Known rows, with every step that occurs:
rizu, sukos, zuku, bube: -37,29,37,8,10,7,13,33,5,-6,15,-44,-9,11,15,-48,-1,29,-40,25,0,25,-6,-35,-44,25,-7,52,-19,-93,21,-9,-43
kanu, ketag: 0,-3,-7,5,25,-15,12,27,12,-1,25,0,21,-6,0,-9,-16,-19,9,4,-7,7,20,16,-37,-32,8,6,4,-33,33,-3,3
bami, ketag, kanu, sukos, bolu: 41,-9,-16,0,61,-25,-12,4,-17,4,12,36,1,-27,-26,15,-56,-7,-57,4,-59,28,10,39,-30,-23,-6,44,-5,29,28,-15,-1
muzud, bami, ketag, kanu, sukos, bolu: 7,-4,3,-20,48,-14,-19,-6,7,-6,18,16,-2,-20,-40,28,-85,12,-53,-25,-44,30,6,12,-11,-63,-22,27,5,18,30,-5,-16
gugof, muzud, bami, ketag, kanu, sukos, katal: -12,-44,20,-5,78,-12,-41,0,-47,9,67,11,-30,-20,-34,43,-44,7,-71,-37,-42,15,20,21,-3,-52,-45,-22,23,6,62,-8,9
kanu, ketag, bami, muzud, zemuv: -11,-43,6,-7,5,-11,-7,-11,1,-18,17,-4,45,52,4,-17,0,16,58,-20,7,-27,0,-12,-65,-11,4,9,-16,-6,46,-13,3
felifog, sukos: 40,25,9,5,6,34,-7,20,-22,24,26,-7,14,-28,37,-13,-28,-31,-34,3,-2,1,5,27,-29,-23,-17,35,-38,-11,53,-5,17
muzud, gugof: -52,35,-17,5,4,-2,29,28,3,7,21,-24,7,-31,41,-5,-21,-4,-39,-1,-28,7,-24,-15,-38,-41,-14,13,-39,-20,43,26,5
rizu, sukos, bolu: -52,33,2,1,29,11,18,45,18,12,30,-20,2,-22,-9,-6,8,26,-38,13,-8,-4,5,-21,-70,-27,-26,67,-11,-1,23,-24,-55
katal, sukos, zuku: 0,64,-2,-32,42,36,-23,9,-32,18,33,-26,39,-15,-18,-46,-33,-5,-25,-12,-43,5,-27,-31,-10,14,11,27,-22,-66,7,32,-42
felifog, sukos, kanu, ketag, bami, muzud: 30,-21,26,9,-14,-15,-35,-81,-10,49,39,10,25,61,8,18,28,7,0,-21,-45,-25,21,20,7,-30,15,-31,-14,25,36,15,40
gugof, muzud: -40,-10,6,0,53,31,21,39,-51,11,15,-17,-4,-20,41,-17,-23,13,-57,17,6,-20,1,3,-60,-8,-14,-16,12,-19,49,9,-1
gugof, muzud, bami, ketag, kanu, sukos, bolu: -21,-33,12,-27,87,6,-9,-11,-35,3,40,23,-32,-16,-29,29,-82,37,-77,-25,-45,12,12,20,-30,-62,-22,-7,30,26,49,5,-7
rizu, sukos, kanu: -25,17,5,29,4,-7,15,14,9,42,41,-42,-9,18,-11,20,5,12,-49,29,-42,-32,-4,-8,-33,-10,-23,13,9,-26,12,2,-45
katal, sukos: 10,39,-18,-12,25,44,-20,29,-24,-7,17,5,24,-39,-9,-9,-13,-34,-34,-9,-16,-25,3,-11,-13,-2,-2,33,-12,-32,33,25,-17
zemuv, muzud, bami, ketag, kanu: 36,-3,2,10,-10,13,-42,17,-15,-17,2,-28,-21,-2,-8,23,-71,-23,-79,-33,-33,9,-40,27,2,-40,-18,7,-10,-17,7,-34,-20
bami, ketag, kanu, sukos, felifog: 42,-32,18,-15,38,-20,-40,5,-34,20,58,27,1,-51,0,25,-53,-14,-48,27,-71,9,-14,36,-21,-21,-19,16,-1,-3,24,-10,11
gugof, muzud, zemuv: -28,-27,-11,-4,61,43,34,46,-40,6,22,-24,12,3,28,-25,-39,25,-17,6,9,-29,-17,-3,-99,5,-22,12,-2,-31,67,-7,-40
bube, zuku, sukos, felifog: -22,18,52,-11,18,-2,37,20,-18,35,31,-12,38,-49,32,-5,6,-8,7,51,7,49,-38,-38,-60,-23,-45,54,-36,-39,22,-9,-17
zuku, bube: -13,2,0,20,5,8,22,34,0,-26,-44,-7,1,-24,55,-30,-9,-11,-40,17,41,11,12,-14,-37,24,-7,33,-21,-48,44,-8,-19
felifog, sukos, kanu: 45,27,-4,24,4,17,-1,-22,-13,56,24,-18,18,7,20,14,-17,-10,-52,3,-43,-9,-5,22,-3,-8,-7,9,-26,-7,40,11,-13
zemuv, muzud: 15,9,-3,13,-1,35,-6,51,-31,-13,0,-12,-14,-6,23,-24,9,-3,-52,-7,6,14,-40,1,-35,-4,-1,45,-17,-25,15,-20,-29
muzud, zemuv: -1,7,-21,0,26,24,27,45,-3,-5,-2,-33,37,1,18,-26,-41,0,7,5,9,-13,-24,-6,-81,6,-23,43,-28,-37,44,-20,-53
rizu, sukos, kanu, ketag, bami, muzud: -34,-29,34,20,-15,-35,-20,-44,10,31,59,-13,4,71,-25,29,49,28,0,0,-42,-43,18,-7,-14,-24,3,-24,19,7,11,8,9
kanu, ketag, bami, muzud: -19,-30,26,0,-1,-20,-20,-16,-6,-6,12,7,27,25,11,-13,14,1,17,-10,6,-22,10,-8,-30,-27,8,-15,-4,11,31,2,41
gugof, muzud, bami, ketag: -45,-20,12,0,44,32,-1,8,-56,3,22,-11,-5,-26,28,7,-105,-9,-66,-4,18,-17,0,8,-50,-65,-34,-27,12,-20,59,-27,-2
bami, muzud: -30,0,17,-2,20,12,12,8,-28,5,5,-3,13,9,53,-23,-21,-5,-49,-3,39,-9,-17,-20,-50,-13,-17,26,-36,-37,21,7,9
zuku, sukos: -4,21,-1,19,21,9,45,19,-26,-4,1,-20,-1,-32,20,6,3,-18,-22,19,11,16,1,-28,-19,-19,-14,66,-15,-20,38,-17,1
gugof, muzud, bami, ketag, kanu, sukos: 4,-50,30,-15,63,11,-14,5,-48,-12,55,16,-38,-17,-11,28,-90,10,-67,-21,-42,-3,3,34,-16,-53,-24,-33,33,-5,66,15,40

Rows:
-2,-12,2,2,3,-28,-17,20,18,-12,5,-15,32,-9,-4,-11,2,-13,35,6,-25,-19,18,5,-22,-25,11,-19,16,18,37,-7,21
kanu, ketag, bami
23,8,33,-31,50,-13,-25,-14,-9,4,47,-24,10,5,-38,-5,-115,8,-46,-19,-66,39,-31,2,9,-42,-8,-5,1,-45,16,11,2
muzud, bami, ketag, kanu, sukos, zuku
-22,31,11,1,26,3,23,15,-4,-1,-32,-34,21,1,40,-63,-32,17,-37,14,10,39,-14,-36,-31,33,7,29,-33,-78,20,-2,-40
sukos, zuku, bube
15,-22,31,-29,41,-11,-23,22,-9,20,55,0,-6,-43,0,13,-10,17,-30,14,-69,1,-21,10,-9,1,-22,15,7,-14,26,35,-3
ketag, kanu, sukos, felifog
-73,8,20,-4,-17,-7,-2,-11,-18,-3,4,-16,16,1,53,0,5,15,-35,-16,-9,-16,-29,-40,-33,-23,-7,-13,-41,22,42,27,42
ketag, bami, muzud, gugof
-27,19,19,-2,18,8,19,12,-35,20,24,-21,3,-61,27,14,12,7,-18,36,-14,8,-19,-36,-25,-15,-29,64,-13,-23,22,-24,-30
zuku, sukos, felifog
9,7,1,2,14,-7,-20,10,7,-4,1,-37,13,-18,-6,28,-115,-43,-58,-16,-28,-14,-15,24,-12,-52,-29,-18,-5,-15,28,-11,-2
muzud, bami, ketag, kanu
8,2,0,7,-6,37,-32,19,-36,-23,8,-7,-15,-6,6,4,-69,-20,-66,-28,18,19,-37,7,-22,-53,-18,33,-17,-32,17,-54,-28
zemuv, muzud, bami, ketag
-52,10,33,-7,3,16,-15,41,-3,31,68,-30,-3,-42,17,-2,8,11,-28,36,-24,-20,-15,-12,-58,-22,-45,43,-2,-34,20,-12,-48
rizu, sukos, felifog
-15,10,1,5,10,15,-9,12,-11,-8,3,-18,23,-26,18,3,-107,-38,-50,-4,21,0,-12,-2,-35,-60,-29,6,-11,-29,38,-33,-15
muzud, bami, ketag
63,-30,14,-6,9,13,-47,14,-29,-30,42,17,-45,-1,-32,25,-61,-4,-68,-38,-37,30,-31,28,12,-44,-12,26,2,-12,26,-13,8
zemuv, muzud, bami, ketag, kanu, sukos
-23,25,-21,9,-17,22,3,35,-20,-8,22,-18,-24,-15,36,-5,17,12,-65,-19,-28,24,-51,-9,-26,-27,1,39,-38,-22,23,1,-12
zemuv, muzud, gugof
34,-34,34,-26,7,15,-68,1,-38,-4,63,16,-35,-28,-20,33,-49,19,-63,-19,-65,29,-48,24,12,-40,-26,26,4,-18,10,-20,-21
zemuv, muzud, bami, ketag, kanu, sukos, felifog
21,-4,5,1,55,-36,-25,33,5,14,41,-2,-6,-20,-27,21,25,0,-39,-25,-53,26,13,5,9,1,-29,28,-2,5,36,18,-1
ketag, kanu, sukos, katal
37,-16,17,-6,29,-11,-24,5,-9,-19,39,7,-11,-17,-24,29,-95,-23,-46,-17,-37,13,-1,22,8,-51,-26,4,12,-11,45,11,28
muzud, bami, ketag, kanu, sukos
-20,-27,15,15,-1,-38,-15,-58,3,26,13,-1,30,60,-2,15,24,20,3,-6,-38,-27,1,-13,-5,-12,13,-50,12,21,12,16,14
sukos, kanu, ketag, bami, muzud
49,-23,-6,15,57,-46,-39,9,-20,7,45,26,-3,-34,-28,33,-21,-40,-57,-13,-58,31,21,33,-3,-19,-28,29,-12,10,36,-29,13
bami, ketag, kanu, sukos, katal
-75,-8,24,-17,48,42,16,33,-30,-1,17,-35,-11,-7,26,-5,-60,29,-47,-14,22,-22,-10,-21,-42,-41,-30,-28,18,-28,60,22,-16
gugof, muzud, bami
22,30,0,14,21,15,-30,15,-16,38,37,-15,21,-30,17,5,14,-26,-41,-18,-4,22,21,10,-13,-22,-35,48,-52,-2,50,-25,-16
felifog, sukos, katal
41,-1,-10,22,21,-18,-14,20,-9,2,-2,-18,19,-28,11,18,-76,-60,-56,12,-39,-11,-5,46,-34,-11,-11,-3,-12,-10,23,-26,9
bami, ketag, kanu
16,2,31,21,-2,-62,33,-33,21,27,15,-11,50,28,-28,23,38,-6,55,27,-46,27,0,-23,-18,-25,2,-17,8,18,21,4,18
bube, zuku, sukos, kanu, ketag, bami
50,8,-12,22,9,-10,-8,-37,2,55,54,-1,18,23,-7,21,-7,-6,-7,1,-59,2,26,45,6,-38,6,-10,-8,-14,41,14,4
felifog, sukos, kanu, ketag
29,-2,30,-12,45,-21,4,11,2,-11,-3,-14,-13,7,4,-41,-19,29,-37,-3,-42,47,-11,-12,2,52,11,25,-8,-65,26,41,-2
ketag, kanu, sukos, zuku, bube
0,0,-23,18,22,-34,14,-19,18,37,26,-14,23,29,-13,15,-4,5,-3,13,-51,-4,4,13,-12,-26,9,-27,12,-21,14,8,-24
sukos, kanu, ketag
-9,-37,-9,2,7,-28,-2,-47,9,20,16,-21,48,86,-10,8,9,35,40,-13,-33,-39,-11,-15,-41,-2,3,-23,2,2,24,0,-30
sukos, kanu, ketag, bami, muzud, zemuv
-60,-9,14,-4,-11,-32,-8,-28,3,-6,32,4,17,17,23,9,19,17,9,-25,-26,-6,1,-22,-25,-57,9,-26,-27,11,44,29,59
kanu, ketag, bami, muzud, gugof
9,-4,-6,34,1,-45,14,-42,3,13,6,-21,12,16,-31,46,47,7,30,13,-65,-12,26,-19,29,-22,17,-6,27,33,21,-9,3
zuku, sukos, kanu, ketag, bami
15,-13,12,-3,47,-31,-49,2,0,-1,47,3,-1,-23,-42,42,-52,-18,-54,-44,-41,29,14,10,20,-53,-46,14,-4,-1,42,-12,-3
muzud, bami, ketag, kanu, sukos, katal
7,2,-16,32,21,-34,43,-36,-3,27,31,-16,3,20,-29,42,27,8,4,13,-50,12,23,-10,12,-31,12,19,15,-18,23,-5,-14
zuku, sukos, kanu, ketag
